Each row comes from the steps of one path. Every step used is in the known rows, and no mark comes twice. Write the path behind each row, first mark first.
Known rows:
Y -> U -> C -> L -> H: [ 0.52 -0.31 -0.34  0.07 -0.19  0.47 -0.03 -0.06  0.24 -0.04  0.29  0.30
  0.08  0.41  0.06  0.14  0.25 -0.22 -0.01 -0.09  0.01  0.19]
H -> L -> Y -> E: [ 0.13 -0.08  0.14 -0.19  0.13 -0.62  0.07  0.30 -0.23 -0.12  0.13  0.01
 -0.17 -0.43 -0.16  0.11 -0.01 -0.23 -0.30 -0.14 -0.14 -0.20]
K -> E -> C -> L: [-0.37 -0.12  0.19  0.12  0.16 -0.10 -0.07  0.05 -0.09  0.16  0.11 -0.09
  0.25  0.00 -0.21 -0.13 -0.02 -0.03  0.17 -0.09  0.21 -0.25]
D -> L -> C: [ 0.08  0.12  0.18  0.05  0.21 -0.35  0.10 -0.14 -0.04  0.34  0.07  0.24
  0.03 -0.11 -0.11  0.13 -0.31  0.00  0.42  0.08 -0.14  0.52]
C -> L -> H: [ 0.14 -0.11 -0.48 -0.13  0.04  0.01  0.00  0.06  0.10 -0.26  0.24  0.12
 -0.15  0.15  0.10  0.27  0.10 -0.17  0.27 -0.35  0.24  0.07]
U -> Y: [ 0.22  0.39  0.01 -0.25 -0.04 -0.18  0.09 -0.07  0.25 -0.33 -0.16  0.04
 -0.01 -0.10  0.39  0.33  0.03  0.06  0.28  0.11 -0.16  0.29]
K -> E -> C: [-0.42 -0.03  0.27  0.10  0.12 -0.14  0.00  0.00 -0.08  0.11 -0.22 -0.29
  0.14 -0.21 -0.06 -0.19 -0.15  0.03  0.07  0.19  0.09 -0.03]
D -> L: [ 0.01  0.13  0.12 -0.07  0.06 -0.19  0.24 -0.07  0.15 -0.05 -0.02  0.17
 -0.06 -0.23  0.00  0.09 -0.18  0.16  0.18  0.02 -0.11  0.41]
E -> C: [-0.15  0.05  0.24  0.14  0.09 -0.06 -0.11 -0.11  0.13 -0.07 -0.20 -0.40
  0.17 -0.16  0.01  0.24 -0.19 -0.11  0.19 -0.14 -0.07  0.12]
Y -> U -> C -> L: [ 0.37 -0.10  0.11  0.15 -0.23  0.46 -0.01 -0.26  0.16  0.12  0.18  0.26
  0.15  0.30  0.05  0.10  0.08 -0.13 -0.14 -0.12 -0.19  0.12]
K -> E -> Y -> U -> C -> L: [-0.03  0.03  0.05 -0.02 -0.06  0.25  0.07 -0.04 -0.11  0.27  0.20  0.24
  0.38  0.53 -0.01 -0.30  0.46  0.06 -0.37  0.29  0.17 -0.02]
E -> Y: [-0.20  0.41 -0.06 -0.21  0.06 -0.18  0.00 -0.13 -0.02 -0.14 -0.14 -0.25
  0.09  0.11  0.30  0.17  0.14  0.02 -0.08 -0.01  0.12  0.20]
U -> Y -> E -> C -> L: [ 0.10 -0.01  0.11 -0.03  0.09 -0.26 -0.07  0.12  0.17 -0.01  0.21  0.05
  0.53 -0.18 -0.15  0.30  0.39 -0.09  0.36  0.03 -0.11 -0.29]
L -> K -> E: [-0.30  0.06 -0.09 -0.15 -0.07  0.11  0.11  0.00 -0.13 -0.02 -0.33 -0.06
 -0.57 -0.20  0.16 -0.32 -0.31  0.27 -0.03  0.21  0.02 -0.15]
K -> E -> C -> L -> Y -> U: [ 0.01 -0.28  0.06  0.32  0.19 -0.14 -0.20  0.15 -0.19  0.08  0.23  0.05
  0.41  0.18 -0.21 -0.29  0.20  0.09 -0.12 -0.16  0.12 -0.22]
L -> K: [-0.02  0.14 -0.12 -0.08 -0.14  0.19 -0.02 -0.13  0.05 -0.16 -0.30 -0.16
 -0.54 -0.19  0.24  0.06 -0.33  0.13  0.05 -0.11 -0.08 -0.02]
U -> C: [ 0.09  0.10  0.29 -0.08  0.00  0.23 -0.05 -0.20  0.15  0.02 -0.26 -0.15
 -0.04 -0.06  0.14  0.18 -0.06 -0.04 -0.05  0.05 -0.13  0.28]
K -> E -> Y -> U: [-0.25  0.16 -0.12 -0.06 -0.08 -0.08  0.21 -0.06 -0.19  0.08 -0.02  0.06
  0.10  0.26  0.29 -0.38  0.18  0.12 -0.30  0.42  0.06  0.12]
K -> E -> Y -> U -> C: [-0.10  0.09  0.10 -0.06 -0.10  0.21  0.11 -0.10 -0.09  0.19 -0.10  0.00
  0.26  0.35  0.15 -0.35  0.32  0.09 -0.45  0.59  0.00  0.18]
K -> E: [-0.34  0.10  0.11 -0.17  0.03 -0.12  0.17 -0.07 -0.11  0.03 -0.19 -0.04
 -0.22 -0.18  0.20 -0.24 -0.19  0.10 -0.03  0.22  0.05  0.08]
C -> L -> K -> E -> Y: [-0.37  0.18 -0.31 -0.24  0.04  0.04  0.01  0.13 -0.24 -0.01  0.03  0.02
 -0.18  0.23  0.01 -0.27  0.18  0.26 -0.11  0.02  0.42 -0.39]
D -> L -> H: [ 0.18 -0.08 -0.34 -0.17  0.12 -0.19  0.19  0.11  0.21 -0.25  0.08  0.19
 -0.10 -0.10  0.00  0.14  0.00  0.04  0.30  0.04  0.06  0.52]

Which path is each row?
[-0.24 -0.04 -0.19 -0.13 -0.06  0.16  0.04  0.05 -0.16  0.02  0.01  0.14
 -0.46 -0.05  0.00 -0.26 -0.17  0.21  0.03 -0.07  0.18 -0.38]	C -> L -> K -> E
[-0.03 -0.08 -0.03  0.18  0.02  0.23 -0.22 -0.01  0.05 -0.04 -0.03 -0.17
 -0.07 -0.03 -0.18  0.18 -0.17  0.02  0.26 -0.41  0.07 -0.34]	E -> C -> L -> K
[ 0.27 -0.17  0.02  0.40  0.10 -0.05 -0.31  0.02  0.00 -0.09  0.23 -0.03
  0.44  0.21 -0.13  0.09  0.19 -0.07 -0.03 -0.46 -0.04 -0.10]	E -> C -> L -> Y -> U
[ 0.11  0.15  0.21  0.04  0.04 -0.45  0.07  0.01 -0.18  0.26  0.07  0.09
 -0.28 -0.13 -0.05  0.26 -0.53 -0.51  0.12 -0.11 -0.09  0.24]	H -> L -> C
[ 0.04  0.08  0.21 -0.07  0.05 -0.31 -0.02  0.05  0.19 -0.06 -0.10 -0.17
  0.38 -0.37  0.00  0.24  0.21 -0.02  0.25  0.32 -0.24 -0.08]	U -> Y -> E -> C
[-0.22 -0.12  0.27  0.07  0.06 -0.17 -0.04 -0.02 -0.01  0.11 -0.09 -0.33
  0.22 -0.39 -0.09  0.09 -0.04 -0.13  0.08  0.10 -0.21 -0.15]	Y -> E -> C
[ 0.08  0.09 -0.09 -0.08 -0.06  0.04  0.13 -0.02  0.14 -0.11 -0.13  0.15
 -0.41 -0.25 -0.05  0.02 -0.31  0.32  0.18 -0.02 -0.13  0.19]	D -> L -> K
[-0.12 -0.22 -0.01  0.11 -0.04  0.10 -0.17  0.08 -0.06  0.13  0.06 -0.10
  0.01 -0.27 -0.31  0.03 -0.02 -0.01  0.14 -0.20 -0.09 -0.61]	Y -> E -> C -> L -> K
[ 0.37 -0.01 -0.01  0.10  0.10 -0.22  0.08  0.00  0.04 -0.13  0.13  0.30
  0.13 -0.03  0.02 -0.05  0.04  0.25 -0.10 -0.05 -0.25  0.44]	D -> L -> Y -> U
[ 0.22  0.12  0.11 -0.12  0.15 -0.48  0.00  0.22 -0.11 -0.31  0.05 -0.06
 -0.23 -0.18  0.00  0.25 -0.18 -0.24 -0.20 -0.36  0.03  0.08]	H -> L -> Y
[-0.06  0.07 -0.10 -0.07 -0.19  0.45  0.03 -0.06 -0.11  0.18 -0.25 -0.01
 -0.11  0.30  0.11 -0.43  0.19  0.27 -0.47  0.56  0.02 -0.03]	L -> K -> E -> Y -> U -> C
[-0.22 -0.34 -0.28  0.05  0.20 -0.09 -0.09  0.22 -0.02 -0.04  0.21 -0.07
  0.17  0.12 -0.24 -0.10  0.14 -0.14  0.27 -0.06  0.44 -0.14]	K -> E -> C -> L -> H
[ 0.05 -0.06  0.13  0.15  0.36 -0.24 -0.42  0.09 -0.03 -0.15  0.13 -0.23
  0.38  0.04 -0.19  0.28  0.14 -0.03  0.16 -0.55  0.19 -0.14]	E -> C -> L -> Y
[-0.39 -0.07  0.06  0.08  0.03  0.10 -0.09  0.04 -0.09  0.06 -0.33 -0.31
 -0.25 -0.24 -0.11 -0.26 -0.28  0.19  0.08  0.15  0.08 -0.23]	L -> K -> E -> C
[ 0.01  0.27 -0.13 -0.01 -0.16  0.01  0.09 -0.19  0.00 -0.06 -0.02 -0.04
  0.11  0.29  0.36  0.04  0.15 -0.03 -0.22  0.12 -0.09  0.27]	E -> Y -> U
[-0.25 -0.09  0.13  0.10 -0.05 -0.14  0.07  0.26 -0.13  0.04 -0.18 -0.16
 -0.41 -0.34 -0.37 -0.19 -0.42 -0.15 -0.08  0.05  0.09 -0.30]	H -> L -> K -> E -> C
[ 0.17  0.18  0.07  0.01 -0.15  0.27 -0.02 -0.24  0.10  0.05 -0.08 -0.08
  0.29  0.38  0.22  0.06  0.28 -0.03 -0.35  0.27 -0.10  0.33]	E -> Y -> U -> C
[ 0.14 -0.20 -0.03  0.08 -0.26  0.60  0.05 -0.06 -0.02  0.22  0.01  0.31
 -0.25  0.22 -0.07 -0.42  0.00  0.21 -0.26  0.19 -0.06 -0.26]	Y -> U -> C -> L -> K -> E
[ 0.40 -0.15 -0.09  0.15 -0.35  0.70 -0.07 -0.19  0.16  0.05  0.03  0.24
 -0.22  0.25  0.01 -0.02 -0.03  0.05 -0.16 -0.14 -0.20 -0.10]	Y -> U -> C -> L -> K
[ 0.37 -0.11 -0.46 -0.03 -0.09  0.34 -0.07  0.02  0.13 -0.08  0.32  0.18
  0.33  0.67  0.07  0.13  0.60 -0.18 -0.15  0.01  0.22  0.20]	E -> Y -> U -> C -> L -> H
[ 0.13  0.10 -0.06 -0.08 -0.19 -0.06  0.16  0.09  0.02 -0.18 -0.11  0.03
 -0.73 -0.29 -0.04  0.15 -0.49 -0.17 -0.10 -0.22 -0.09 -0.09]	H -> L -> K
[-0.15 -0.22  0.17  0.13  0.07 -0.15 -0.08  0.02 -0.04  0.17  0.19 -0.11
  0.34 -0.21 -0.27  0.10  0.12 -0.18  0.16 -0.16 -0.08 -0.38]	Y -> E -> C -> L
